Each row was made from one small tree. The marks that hang from a mark follow it in brackets, in alphabetical order. Every link used is in the known rows. Write each row's tree.
Known rows:
zaraviz(mevis(dokapep kikadat) pifivuz zave): [ 2.66 -2.30  1.91 -2.70 -1.58 -1.32  3.10  3.56 -2.03 -4.25 -0.17 -5.24
  2.50 -1.14  5.02  0.43 -3.40  1.12  2.89  2.30  2.32  3.25  1.59  3.14
  2.89  2.56  0.29  0.45]
zaraviz(pifivuz zave(mevis(dokapep(kikadat)))): [ 1.19  0.18  0.46 -3.83  0.07 -1.72  2.19  2.45 -0.81 -3.63  0.37 -3.28
  3.07 -1.10  3.28 -0.06 -3.06 -0.06  4.39 -1.56  1.23  2.83  1.73 -1.72
 -3.27  2.92  1.91 -0.91]
pifivuz(zaraviz(mevis(dokapep) zave)): [ 3.37 -0.89  3.01 -1.64 -2.56 -2.35  2.42  2.00 -1.73 -2.83  0.23 -5.58
  3.33 -3.04  1.21  1.24 -3.83  0.61  1.39  6.81  1.34  3.32  0.76  2.20
 -0.66  1.80  1.56 -0.90]
zaraviz(pifivuz zave(mevis(dokapep kikadat(nofuz)))): [ 2.14  0.70  1.08 -1.62 -1.24 -1.97  1.92  2.10 -0.24 -2.92  0.23 -1.07
  3.03 -2.76  4.28 -0.36 -1.47  0.43  3.57  0.19  1.80  2.28  2.74  1.07
 -0.49  2.57 -0.11 -0.20]
dokapep(kikadat(mevis)): [ 2.66 -0.28  1.32  0.31 -0.48 -1.68 -3.23 -0.24 -0.82  1.11  2.08 -0.41
  3.40 -1.13  0.62  0.55 -2.30 -1.97 -0.97 -0.92  0.10  0.14  1.70 -3.87
 -2.81  0.29 -0.43 -1.63]
pifivuz(zaraviz(mevis)): [ 1.24 -0.89  2.52 -0.69 -2.53 -1.64  1.70  0.47 -2.29  1.03 -0.49 -3.49
  2.82 -3.78  1.43  0.72 -3.32 -0.33  1.93  4.66  1.11  2.16 -0.59  0.38
 -1.33 -1.32 -0.14 -2.33]
zave(mevis(kikadat(nofuz))): [ 1.33  2.22  0.94 -0.76 -1.71 -1.00 -2.07 -1.30  0.30  1.55  0.13  2.17
  2.34 -2.69  2.72 -0.68  0.49 -1.49  2.71 -2.00  1.93  0.62  0.60 -1.19
 -1.05 -0.50 -2.11 -2.44]
zave(mevis(dokapep(kikadat(nofuz))) zaraviz): [ 2.34  2.76  1.16 -1.37 -1.81 -2.40 -2.83 -1.80 -0.99 -0.15  4.23  1.63
  3.08 -2.52 -1.26 -0.46 -2.09 -1.71  4.65 -3.07 -0.20  2.32 -1.37 -1.40
 -5.00  2.96 -4.33 -3.79]
dokapep(mevis): [ 1.13 -0.85  1.94 -0.19 -1.10 -0.74 -0.22  0.73 -1.09 -0.34  1.70  0.53
  3.74 -1.35  1.08  1.26 -1.96 -0.14 -0.32  0.11  0.05  0.67 -1.63 -1.46
  1.65  1.08  1.00 -1.12]
zaraviz(mevis pifivuz): [ 0.27 -1.87  1.84 -1.41 -1.06 -0.98  5.51  3.03 -2.50 -0.18 -0.13 -2.09
  3.01 -2.33  3.80  0.33 -2.88  0.59  1.53  2.04  1.26  1.92 -0.56 -0.76
  0.20  0.36  1.30 -0.30]
pifivuz(zaraviz(mevis(kikadat) zave)): [ 2.15 -1.61  2.36 -2.10 -2.85 -1.05  0.29  1.42 -2.18 -1.15 -2.28 -5.94
  2.55 -3.49  3.40  0.92 -3.80 -0.73  1.43  5.68  1.84  2.09  2.63  1.73
  0.49 -1.36  0.13 -1.87]
zaraviz(mevis(kikadat(nofuz)) zave): [ 3.20 -0.71  2.35 -1.30 -2.11 -1.24  0.01  1.70 -1.49  0.22 -1.99 -0.63
  2.69 -2.90  3.26  0.12 -1.62 -0.78 -0.96  3.86  2.67  1.37  1.02 -1.56
  0.09  1.10  0.04 -0.39]
zave(mevis(kikadat)): [ 0.14  2.40  0.77 -2.33 -1.59 -0.44 -2.08 -0.77 -0.21 -0.21  0.46  0.31
  1.84 -1.06  3.51  0.01  0.14 -1.55  3.90 -3.17  1.35  0.69  1.01  1.15
  0.77 -1.32 -1.39 -2.61]
mevis(dokapep kikadat(nofuz)): [ 2.88  0.67  1.57  0.40 -2.10 -2.48 -3.64 -0.70  0.67 -1.64  1.26  0.31
  1.91 -0.73  0.47 -0.05 -0.69 -0.18  1.86 -0.45  1.57  1.70  0.00  3.64
  1.40  2.75 -3.94 -1.45]
pifivuz(zaraviz(mevis(dokapep kikadat) zave)): [ 3.49 -1.36  2.53 -1.99 -3.17 -1.93 -0.28  1.33 -1.51 -3.21 -0.40 -6.74
  2.56 -2.72  2.43  0.93 -4.12  0.12  3.29  5.12  2.23  3.41  1.70  4.32
  1.57  0.96 -0.59 -1.55]
kezuz(kikadat(nofuz)): [ 1.28  1.69  1.69  1.38 -1.87 -2.12 -1.20  0.97 -0.07  1.40 -2.20  2.09
  1.78 -1.43  0.24  0.22 -1.22 -1.04 -0.13 -2.70 -1.07  0.23  1.35 -0.73
 -4.00  1.26 -1.84 -0.91]
zaraviz(mevis pifivuz zave): [ 0.75 -1.79  2.15 -2.40 -0.95 -1.05  5.95  4.77 -3.05 -1.72 -1.35 -3.29
  3.38 -2.73  4.65  0.70 -3.14  0.89 -0.70  4.31  1.17  1.73  1.52 -1.10
 -0.57  1.03  3.76  0.64]
kikadat(mevis nofuz): [ 3.55  0.31  2.48  2.62 -1.44 -2.33 -1.34  0.45 -0.49  2.38  2.77  2.73
  4.24 -3.23  0.19  0.35 -0.73 -0.85 -3.27  2.77  0.14 -0.52  1.75 -3.50
 -2.81  0.72 -0.11 -0.36]
mevis(kikadat): [ 0.25  0.81  1.04 -1.23 -1.81 -0.94 -2.52 -0.07 -0.14 -1.36 -0.34 -0.62
  1.53  0.20  2.03  0.64 -0.72 -1.04  1.19 -1.52  1.02  0.47  1.61  3.03
  1.62 -0.44 -2.33 -2.14]

Which tree is each row?
[ 0.50  2.10  1.76 -2.17 -1.76 -1.57  1.15  1.24 -1.10 -0.86 -0.17 -2.96
  3.38 -4.08  2.22  0.92 -1.98 -0.68  1.26  3.33  0.49  1.33  4.10 -0.22
 -3.63 -1.39  2.82 -2.66] -> pifivuz(zaraviz(zave(mevis)))
[ 4.58 -1.57  2.43 -0.85 -2.23 -3.11 -0.08  0.89 -1.65 -0.51 -1.16 -4.27
  3.24 -4.19  0.19  0.15 -5.29 -0.58  2.07  5.90  1.81  4.02  0.12 -2.64
 -4.25  2.79 -0.23 -1.51] -> pifivuz(zaraviz(mevis(dokapep(kikadat(nofuz))) zave))
[ 2.08  1.29  1.37 -2.49 -2.49 -1.79 -1.78 -0.02 -0.08 -3.36  0.61 -4.71
  2.54 -2.67  2.38  0.70 -2.44 -0.49  4.92  1.26  1.45  2.84  3.55  4.04
 -0.24  0.25 -0.56 -2.80] -> pifivuz(zaraviz(zave(mevis(dokapep kikadat))))
[ 0.99  1.91  1.21 -0.54 -2.44 -2.01  0.65  0.06 -1.53 -1.57  4.09  0.37
  2.97 -3.55  1.88 -0.47 -2.40 -0.04  6.02 -2.59 -0.05  2.36  1.09  3.37
 -1.26  1.53 -5.04 -2.62] -> zave(mevis(dokapep kikadat(nofuz)) zaraviz(pifivuz))
[ 2.86 -0.11  0.96 -0.15 -0.90 -3.04 -3.22 -0.66  0.31 -0.82  0.63  0.36
  2.33 -0.70 -0.92 -0.29 -1.96 -0.88  1.46 -0.39  0.86  2.22 -0.87 -1.34
 -2.85  4.17 -2.82 -1.81] -> mevis(dokapep(kikadat(nofuz)))
[ 0.56 -2.45  1.53 -1.69 -1.64 -0.57  3.07  2.04 -2.18 -0.82 -0.98 -3.33
  2.22 -1.80  4.95  0.02 -2.87  0.02  3.40  0.19  1.69  1.89  0.33  1.61
  1.71 -0.69 -1.09 -0.66] -> zaraviz(mevis(kikadat) pifivuz)
[ 4.68 -1.49  2.84 -0.43 -3.29 -2.67 -0.15  1.05 -1.42 -1.22 -0.71 -4.40
  2.74 -4.22  1.85  0.31 -3.82  0.03  2.20  6.45  2.40  3.37  1.58  2.55
 -0.11  1.62 -1.70 -1.22] -> pifivuz(zaraviz(mevis(dokapep kikadat(nofuz)) zave))
[-2.06  2.45  1.31 -1.84 -1.49 -0.86  3.73  1.35 -2.75 -0.59  3.53 -0.06
  3.43 -3.38  2.40  0.41 -1.94 -0.37  3.25 -1.90 -1.66  0.94  1.76  1.11
 -2.73 -0.53 -1.07 -2.90] -> zave(mevis zaraviz(pifivuz))
[ 0.16  2.13  0.99 -2.26 -2.23 -1.20  0.88  0.11 -1.67 -3.27  4.42 -1.89
  2.64 -1.98  2.81  0.15 -2.23 -0.08  7.16 -4.25 -0.31  2.22  1.31  5.53
  0.27  1.13 -4.19 -3.08] -> zave(mevis(dokapep kikadat) zaraviz(pifivuz))
[-0.53 -0.68  2.38 -1.43 -2.05 -1.09  4.88  2.61 -3.97 -0.57  2.49 -1.96
  3.41 -3.48  2.42  0.61 -3.77  0.21  1.61  1.87 -0.88  1.50 -0.49  1.13
 -1.10  0.15 -1.27 -1.71] -> zave(zaraviz(mevis pifivuz))
[ 2.70 -1.36  1.93  0.80 -1.79 -0.95 -2.48 -0.22 -0.47  0.82  0.50  1.76
  3.23 -2.58  1.90  0.30 -1.61 -0.92  0.57 -0.16  1.09  0.80 -1.15 -1.61
  1.99  0.67 -2.24 -0.96] -> dokapep(mevis(kikadat(nofuz)))
[ 5.10  0.76  2.71  2.49 -1.46 -3.30 -1.91  0.00 -0.04  0.42  4.47  1.88
  4.09 -2.33 -0.72  0.52 -0.95  0.10 -1.69  2.51  0.33  0.81  0.73 -0.87
 -1.50  2.94 -1.08 -0.06] -> kikadat(mevis(dokapep) nofuz)
[ 4.50 -0.88  1.89 -0.93 -1.33 -2.61 -1.28 -0.41 -0.83  0.41  0.66 -0.22
  2.47 -1.78  0.38 -0.43 -2.78 -0.66  2.43  1.00  2.33  3.30 -3.75 -3.20
 -2.05  3.72 -2.04 -1.36] -> zaraviz(mevis(dokapep(kikadat(nofuz))))
[ 2.25 -0.82  2.14 -2.86 -2.05 -0.39  0.17  1.96 -1.73 -1.56 -1.44 -3.03
  2.18 -1.43  4.36  0.90 -1.85 -0.51 -0.08  2.43  2.19  1.28  1.51  0.42
  1.77  0.13  1.01 -0.65] -> zaraviz(mevis(kikadat) zave)
[ 2.23  2.30  1.11 -3.46 -1.70 -1.21 -2.01  0.80  0.55 -3.87  1.08 -1.73
  2.39 -0.39  3.20  0.55 -0.37 -0.15  3.36 -1.00  1.99  1.96  2.20  2.97
  1.29  1.78  0.40 -1.40] -> zaraviz(zave(mevis(dokapep kikadat)))
[ 2.27 -2.35  1.99 -1.03 -1.69 -1.24  3.88  3.76 -2.60 -0.55 -2.28 -2.30
  3.11 -3.84  4.94  0.06 -3.10  0.18  0.19  3.93  2.15  1.90  2.28 -1.08
 -0.02  1.00  0.42  0.43] -> zaraviz(mevis(kikadat(nofuz)) pifivuz zave)
[ 2.02  2.31  1.33 -1.87 -1.65 -1.04 -1.48  0.60 -0.25 -0.05 -0.84  0.80
  2.80 -2.83  3.43  0.04  0.04 -1.20  0.65  0.03  2.04  0.63  3.06 -1.65
 -1.55  0.26  0.34 -1.48] -> zaraviz(zave(mevis(kikadat(nofuz))))
[ 2.48 -0.47  2.32 -0.20 -2.96 -2.08  2.41  1.18 -2.92 -1.22  3.13 -1.51
  2.79 -3.62  1.87 -0.27 -3.96  0.48  4.10  1.18  0.45  2.96 -0.74  4.01
  0.51  2.45 -5.40 -1.50] -> zave(zaraviz(mevis(dokapep kikadat(nofuz)) pifivuz))
[ 1.30  0.38  2.10 -1.95 -3.12 -0.55 -1.13 -0.18 -2.99 -0.37  2.10 -1.60
  2.26 -2.04  1.79  0.68 -2.42 -1.18  2.34  0.14  0.20  1.23 -0.43  2.73
  1.45 -0.73 -3.84 -3.09] -> zave(zaraviz(mevis(kikadat)))
[ 2.32  0.22  0.77 -2.08 -0.15 -2.49  1.75  2.23 -0.68 -1.83 -0.22 -1.17
  3.47 -2.81  2.46 -0.75 -2.74 -0.05  3.36 -0.27  1.37  2.86  1.62 -3.92
 -4.57  3.70  1.20 -0.60] -> zaraviz(pifivuz zave(mevis(dokapep(kikadat(nofuz)))))
[ 2.95  2.24  1.16 -0.85 -1.91 -1.94 -2.45 -1.54  1.03 -0.64  1.98  1.60
  2.32 -1.76  1.75 -0.57  0.16 -0.64  4.90 -1.99  2.11  2.15 -0.11  1.68
  0.29  2.06 -3.23 -2.05] -> zave(mevis(dokapep kikadat(nofuz)))
[ 5.13  1.50  2.72  3.27 -2.07 -3.10 -2.22  0.53  0.13  0.85  2.02  1.65
  3.18 -1.51 -0.76  0.48 -1.64 -0.55 -0.07 -1.37 -0.63  0.71  1.91 -0.81
 -3.47  3.04 -2.23  0.07] -> kezuz(kikadat(mevis(dokapep) nofuz))
[ 2.63 -1.70  1.42  0.38 -0.68 -1.39 -2.32 -0.54 -0.78  1.73  0.33  1.70
  3.74 -2.61  0.03  0.08 -3.09 -1.33  0.02 -0.89  0.36  1.36 -2.24 -6.23
 -1.72  1.94 -1.35 -1.40] -> dokapep(kikadat(nofuz) mevis)
[ 1.06  0.44  0.88 -3.18 -1.12 -1.17  1.86  2.55 -0.55 -4.75  0.54 -3.48
  2.70 -1.06  4.67  0.28 -1.66  0.70  4.80 -1.13  1.79  2.41  3.44  3.12
  0.86  1.71  0.77 -0.64] -> zaraviz(pifivuz zave(mevis(dokapep kikadat)))
[ 1.18  4.00  1.69 -2.00 -2.08 -1.72 -0.66 -0.74 -0.93 -2.13  5.64  0.73
  3.01 -1.52 -0.36  0.43 -0.83 -0.53  3.94 -2.19 -0.61  1.75 -0.67  2.96
 -1.62  1.81 -2.19 -3.26] -> zave(mevis(dokapep) zaraviz)
[ 3.70 -0.34  1.57  1.74 -0.69 -2.43 -3.39 -0.44 -0.79  2.77  1.82  1.90
  3.83 -2.72 -0.01 -0.20 -2.26 -1.95 -1.90  0.40  0.44  0.13  1.89 -5.57
 -4.39  1.05 -1.47 -1.32] -> dokapep(kikadat(mevis nofuz))
[-1.67  1.77  0.95 -2.09 -2.15 -0.47  1.33  0.40 -2.09 -1.06  2.68 -1.31
  2.72 -2.68  3.55  0.04 -1.95 -0.91  5.48 -3.67 -0.76  0.94  2.52  3.29
 -0.82 -1.45 -3.20 -3.52] -> zave(mevis(kikadat) zaraviz(pifivuz))
[-0.20 -1.10  1.86 -1.81 -2.63 -0.58  2.72  1.58 -3.77 -1.19  1.63 -2.98
  2.70 -2.98  3.59  0.26 -3.95 -0.30  3.60  0.19 -0.30  1.62  0.37  3.32
  0.84 -0.86 -3.45 -2.40] -> zave(zaraviz(mevis(kikadat) pifivuz))
[ 2.42  0.81  1.07 -2.71 -1.37 -2.36 -1.06  0.03 -0.32 -2.58  0.23 -4.77
  2.97 -2.32  0.85  0.25 -3.61 -1.13  4.70  0.93  0.99  3.25  2.22 -0.75
 -4.29  1.56  0.83 -2.80] -> pifivuz(zaraviz(zave(mevis(dokapep(kikadat)))))
